Each row was made from one small tree. The marks that hang from a mark follow it in brackets, in alphabetical order. Every link used is in the known rows. Write each row's tree.
Known rows:
leni[leke[logoni[lesi vugi]] risu]: [-1.50 0.03 -2.29 -1.30 -1.10 0.41 -4.36 1.27 -0.98 -0.53 -2.08 0.81 1.41 -1.12 4.62 -2.32 4.70 -0.05 -0.09 1.06 2.54 -2.30]
logoni[vugi[leni]]: [2.23 1.36 -3.98 -1.84 2.63 -3.01 -0.18 -0.22 -1.75 0.09 -0.44 -1.07 0.97 -1.23 0.07 -3.15 -0.18 0.93 -0.91 1.50 -4.24 -2.64]
leni[leke lesi]: [1.10 0.18 -5.48 -3.25 -0.11 -0.46 -1.46 2.28 2.59 3.38 2.94 1.34 2.39 0.49 -4.00 2.09 1.67 0.89 1.84 1.53 -0.74 0.11]
logoni[leke[leni] lesi vugi]: [0.66 -1.68 1.15 0.02 6.02 -3.31 -3.80 1.64 -1.68 -1.17 -0.20 -1.16 0.02 -3.73 6.78 -7.23 0.60 0.37 -5.12 -4.68 -0.89 0.92]
leke[leni[risu] logoni[lesi vugi]]: [-2.99 0.12 1.24 -1.08 0.81 -1.75 -4.84 0.55 -1.81 -2.66 -2.49 -0.75 -1.56 -1.99 4.15 -3.69 2.63 0.36 -0.42 -1.66 -0.88 -2.46]
leke[leni[lesi] logoni]: [-0.84 2.32 -0.86 -0.99 -1.28 -2.23 -4.22 1.17 0.44 0.30 1.68 -0.23 -2.48 -0.50 -4.75 0.14 2.04 -0.47 2.64 -1.96 -3.46 -0.85]
vugi[leni[risu] logoni[lesi]]: [-1.07 -0.32 -1.49 1.36 0.76 -4.16 1.66 -0.63 -1.93 -0.74 -2.75 4.88 3.83 0.56 -0.92 0.31 -2.27 3.33 0.97 3.04 -2.70 -2.79]
leni[leke lesi risu]: [-0.94 -1.92 -4.47 -4.66 -1.85 1.53 0.86 2.53 4.18 3.21 2.26 3.48 2.52 1.99 -3.94 3.23 3.14 1.89 4.09 3.37 0.48 -0.24]
leke[logoni[lesi[leni] vugi]]: [-0.91 2.02 -0.31 0.93 1.71 0.33 -5.03 0.24 -3.11 -2.00 -2.61 -3.12 -0.53 -2.53 2.70 -4.61 -0.22 0.71 -1.61 -1.36 -1.48 -3.31]
risu[leni[leke[logoni[vugi]] lesi]]: [0.10 2.75 -2.33 -2.42 -3.87 0.05 -3.13 1.00 -2.11 1.88 1.66 0.07 0.59 -0.21 -1.02 -0.84 1.82 -1.51 1.89 1.34 -0.73 -0.83]
vugi[leni[lesi] logoni[leke]]: [0.18 0.59 -0.92 1.60 0.71 -3.08 1.05 0.39 0.30 0.69 0.70 6.22 1.74 1.39 -3.87 -1.58 -1.62 1.29 1.27 0.01 -3.75 1.07]
leke[logoni[lesi[leni]]]: [-0.16 1.68 -1.74 1.62 0.48 -0.42 -3.99 0.36 -3.09 -1.10 -2.77 -1.80 -0.19 -1.15 -0.96 -1.99 0.14 1.57 0.03 -0.02 -2.46 -2.84]
vugi[leni[risu] logoni[leke lesi]]: [-1.12 -2.03 0.09 2.54 1.29 -3.17 2.36 0.13 -1.30 -1.24 -3.24 6.43 3.79 0.62 1.37 -2.58 -0.51 2.86 0.09 1.09 -1.74 0.00]
logoni[leke[leni[risu]] lesi vugi]: [-1.68 -3.55 1.65 -1.45 4.13 -0.93 -1.50 2.16 0.54 -1.68 -1.42 0.80 0.34 -2.39 6.64 -6.04 1.77 1.44 -2.92 -2.47 0.32 0.81]
risu[leni[leke lesi[logoni[vugi]]]]: [1.55 1.89 0.53 -2.97 -2.61 -0.31 0.44 3.20 -1.28 4.59 2.02 2.56 0.16 2.15 -1.41 -0.23 -1.40 1.03 0.44 0.95 -0.49 0.24]
logoni[leke lesi[leni[risu]] vugi]: [-2.11 -3.92 0.91 -0.67 3.62 3.14 0.20 2.30 0.68 -1.53 -2.63 0.87 1.33 -1.18 5.24 -6.07 0.02 2.34 -2.15 -0.07 0.52 -0.17]
risu[leni[leke[logoni[lesi]]]]: [1.94 2.36 -3.31 0.11 -3.11 -2.76 -2.93 0.09 -5.62 0.98 -1.59 -0.74 3.20 -1.27 0.10 -0.16 2.15 0.39 -0.13 1.55 -0.46 -1.72]
leke[leni logoni]: [0.02 3.42 -1.49 -0.72 -0.81 -3.59 -4.84 0.95 -1.68 0.20 0.28 -1.48 -2.67 -1.45 -3.91 -0.37 1.97 -0.66 -0.03 -1.12 -4.20 -2.76]
leke[leni[lesi]]: [-0.22 0.24 -1.79 -3.08 1.77 -2.78 -1.66 1.85 1.77 1.35 2.89 -0.08 -0.74 -0.84 -4.63 0.86 -0.08 0.96 1.28 -1.29 -3.91 -0.29]
lesi[leni]: [0.49 1.17 -3.34 -2.05 1.39 -0.17 -0.01 1.51 0.44 1.99 -0.03 -1.49 0.15 -1.16 -5.37 0.02 -1.13 2.58 -0.79 2.02 -4.15 -3.18]
logoni[leke]: [2.07 -1.10 -4.24 -0.24 1.13 -1.21 0.13 3.19 0.87 2.08 0.47 1.91 -0.65 -1.71 -0.88 -3.82 1.63 2.15 -3.27 1.17 -1.62 -1.60]
leni[leke lesi[logoni] risu]: [-0.80 -0.84 -1.28 -3.18 -3.45 2.11 1.07 3.98 3.79 4.07 1.56 5.87 -0.09 4.69 -4.31 3.06 1.39 2.24 3.45 2.64 0.40 0.11]

Write each row's tree:
[1.61 -0.88 2.71 -0.55 -1.50 0.49 1.96 4.12 -0.84 3.06 0.42 4.60 -2.18 1.30 1.06 -5.50 -2.01 2.43 -1.88 -0.74 -0.92 -0.12]	risu[leni[lesi[logoni[leke vugi]]]]
[-0.58 -3.54 0.78 -0.93 -2.50 2.99 2.57 5.43 4.10 2.88 -0.35 7.84 -2.22 3.55 -1.82 -1.90 1.14 3.61 1.45 1.32 0.10 0.11]	leni[lesi[logoni[leke]] risu]
[-1.04 4.00 -1.75 -1.97 -0.65 1.59 -5.33 0.85 -1.69 0.61 0.29 -2.59 -0.22 -0.86 -2.03 -1.36 2.39 -1.97 -0.02 0.39 -0.86 -1.17]	lesi[leni[leke[logoni[vugi]]]]
[-3.05 -0.39 1.98 -0.29 0.18 -2.52 1.02 2.58 1.84 0.85 0.52 5.34 -0.75 -0.36 -3.26 -1.35 -0.27 1.19 -1.62 0.24 -2.46 -0.81]	vugi[logoni[leke[leni[risu]]]]
[2.12 0.05 -2.90 -0.14 4.42 -3.82 -1.20 -0.48 -3.60 -1.39 -1.81 -1.37 2.62 -2.12 4.42 -4.06 -0.58 2.10 -1.66 -0.39 -3.02 -2.49]	logoni[lesi vugi[leni]]
[2.12 -1.03 1.15 0.25 -2.89 -0.05 3.21 4.21 -0.56 3.77 0.56 5.45 -1.44 2.21 -2.60 -2.41 -1.57 3.26 -0.11 0.61 -2.01 0.44]	risu[leni[lesi[logoni[leke]]]]
[-1.27 -2.30 -0.26 -2.74 0.57 -0.58 0.97 2.67 2.40 0.69 0.20 1.79 -0.27 -0.46 -1.48 -1.82 2.80 1.17 -0.30 0.43 -1.95 0.47]	logoni[leke[leni[risu]]]
[1.69 0.45 -4.15 -3.96 -2.18 -1.41 1.04 1.55 -0.15 4.19 2.87 1.09 3.06 0.55 -4.78 2.79 0.17 1.13 2.33 2.89 -1.61 0.45]	risu[leni[leke lesi]]
[-2.02 -0.83 2.36 -2.83 -1.55 -0.14 0.86 3.59 3.01 2.67 1.12 4.65 -2.45 3.70 -4.35 2.04 -0.19 2.59 3.03 -0.02 -2.34 -0.16]	leke[leni[lesi[logoni] risu]]
[-0.20 -2.26 1.32 -0.25 -2.05 1.13 3.59 3.12 1.97 1.67 -1.24 7.59 0.38 5.33 -2.14 -1.10 0.81 2.39 4.03 1.18 -1.69 2.12]	vugi[leni[lesi[logoni[leke]] risu]]
[0.61 3.19 -4.10 -1.56 -1.29 -0.63 -5.66 1.38 -1.45 1.24 0.34 -0.84 -0.65 -1.43 -0.36 -2.14 3.86 -1.45 -1.49 0.51 -0.19 -2.74]	leni[leke[logoni[vugi]]]
[1.03 0.36 -0.10 -1.38 0.24 0.28 -0.87 4.16 1.66 3.00 1.10 3.23 -3.46 1.03 -0.69 -2.79 -1.76 3.02 -1.53 -0.49 -1.35 -3.02]	leni[lesi[logoni[vugi]]]
[1.42 0.42 2.65 0.28 0.73 -2.40 -0.81 4.08 -0.67 2.54 0.48 3.03 -3.17 0.94 -1.75 -2.70 -0.12 0.85 -2.84 -2.24 -2.26 0.45]	lesi[logoni[leke[leni]]]
[2.15 -2.54 -2.16 1.17 4.74 -1.11 -2.20 2.59 -1.01 -0.69 -1.20 0.56 0.30 -3.71 7.20 -8.16 0.74 2.59 -5.57 -1.86 0.13 -1.36]	logoni[leke lesi vugi]
[-1.59 0.92 0.50 -3.24 -2.13 2.87 1.49 3.50 1.68 3.40 -0.36 3.34 0.36 4.24 -5.66 3.39 0.49 1.76 2.09 3.72 -0.56 -0.27]	lesi[leni[leke risu] logoni]
[0.78 0.89 3.98 0.00 2.33 -1.85 -1.75 4.17 -0.92 1.33 0.55 2.41 -3.80 -0.12 1.92 -5.70 -0.22 0.15 -4.55 -3.76 -1.52 0.30]	lesi[logoni[leke[leni] vugi]]
[0.29 1.20 1.80 -1.68 0.25 -2.26 -0.76 3.42 1.03 3.18 2.08 2.90 -2.88 2.13 -4.92 1.17 -1.43 1.96 0.87 -1.92 -3.46 -0.10]	leke[leni[lesi[logoni]]]
[-0.01 2.78 -2.90 -0.66 -0.01 -3.97 -0.17 -0.92 -0.25 2.33 2.14 4.69 4.34 2.37 -6.83 3.59 -0.97 0.01 3.66 1.87 -3.31 1.07]	vugi[leni[leke lesi] logoni]
[-2.97 -1.71 1.65 2.02 1.68 0.71 1.38 2.03 0.27 -0.57 -2.29 5.17 1.83 -0.51 -0.27 -2.70 -1.81 3.09 -1.36 0.88 -0.61 -0.67]	vugi[logoni[leke lesi[leni[risu]]]]
[-1.78 -3.42 0.26 -3.08 0.57 0.40 1.03 3.01 4.14 1.14 1.79 3.69 -0.13 0.62 -2.11 -1.08 2.42 1.19 2.46 -0.72 -1.45 2.56]	logoni[leke[leni[lesi risu]]]
[-1.01 -3.44 -0.97 -2.22 0.73 1.16 2.39 1.29 2.36 -0.39 -0.12 3.57 1.83 1.64 1.77 -4.22 2.04 1.48 3.08 0.80 -1.55 1.95]	logoni[leke vugi[leni[lesi risu]]]
[-0.47 0.39 1.91 2.81 4.27 -5.56 -2.34 1.37 -2.22 -0.59 -0.42 3.16 0.63 -2.74 1.03 -3.28 -1.84 1.62 -4.41 -3.43 -2.02 0.05]	vugi[logoni[leke[leni] lesi]]
[-2.40 -1.57 -0.80 -4.48 0.15 -0.98 0.70 2.15 4.21 1.53 2.05 1.50 0.17 1.08 -4.48 1.73 1.11 1.99 3.32 1.07 -2.80 -0.29]	leke[leni[lesi risu]]
[1.91 1.12 -0.50 -0.17 -0.74 -1.67 1.46 1.64 -0.41 2.54 0.34 3.94 -0.21 4.11 -4.13 0.90 -1.65 2.30 3.30 0.86 -4.36 -0.19]	vugi[leni[lesi[logoni]]]
[-1.80 0.04 0.95 -2.13 -1.92 2.30 2.54 3.91 1.92 2.57 -1.21 3.14 -2.06 3.54 -5.20 1.06 -1.44 4.12 1.06 3.70 -2.30 -3.06]	lesi[leni[risu] logoni]
[0.10 -3.71 -0.65 0.01 3.27 -0.58 1.00 0.81 -1.20 -2.00 -3.16 1.99 3.30 -0.49 6.99 -6.28 1.62 2.04 -0.08 0.23 -0.48 0.65]	logoni[leke lesi vugi[leni[risu]]]
[1.97 2.32 -4.21 -3.05 1.96 -2.55 -1.31 -0.31 -1.70 1.59 0.66 -0.90 3.31 0.09 -0.33 -0.74 1.62 -0.48 0.31 1.44 -2.43 0.20]	logoni[vugi[leni[leke]]]
[-1.24 -1.54 2.47 -0.45 -1.50 3.61 2.81 4.72 1.89 2.18 -1.63 4.71 -1.93 3.09 -2.89 -1.88 -0.16 2.92 -0.03 2.04 -1.10 -0.38]	lesi[leni[risu] logoni[leke]]
[1.61 3.77 -4.78 -0.46 -2.09 -2.65 -3.33 -0.63 -3.08 0.69 -0.48 0.40 2.43 1.09 -3.89 1.69 4.17 -1.73 3.17 1.92 -2.49 -0.05]	vugi[leni[leke[logoni]]]
[0.13 -1.41 -0.32 -1.80 2.23 -1.52 -1.01 2.60 2.16 1.35 2.38 1.53 -0.64 -0.46 -2.55 -1.95 1.26 0.46 0.46 -2.57 -2.68 2.45]	logoni[leke[leni[lesi]]]
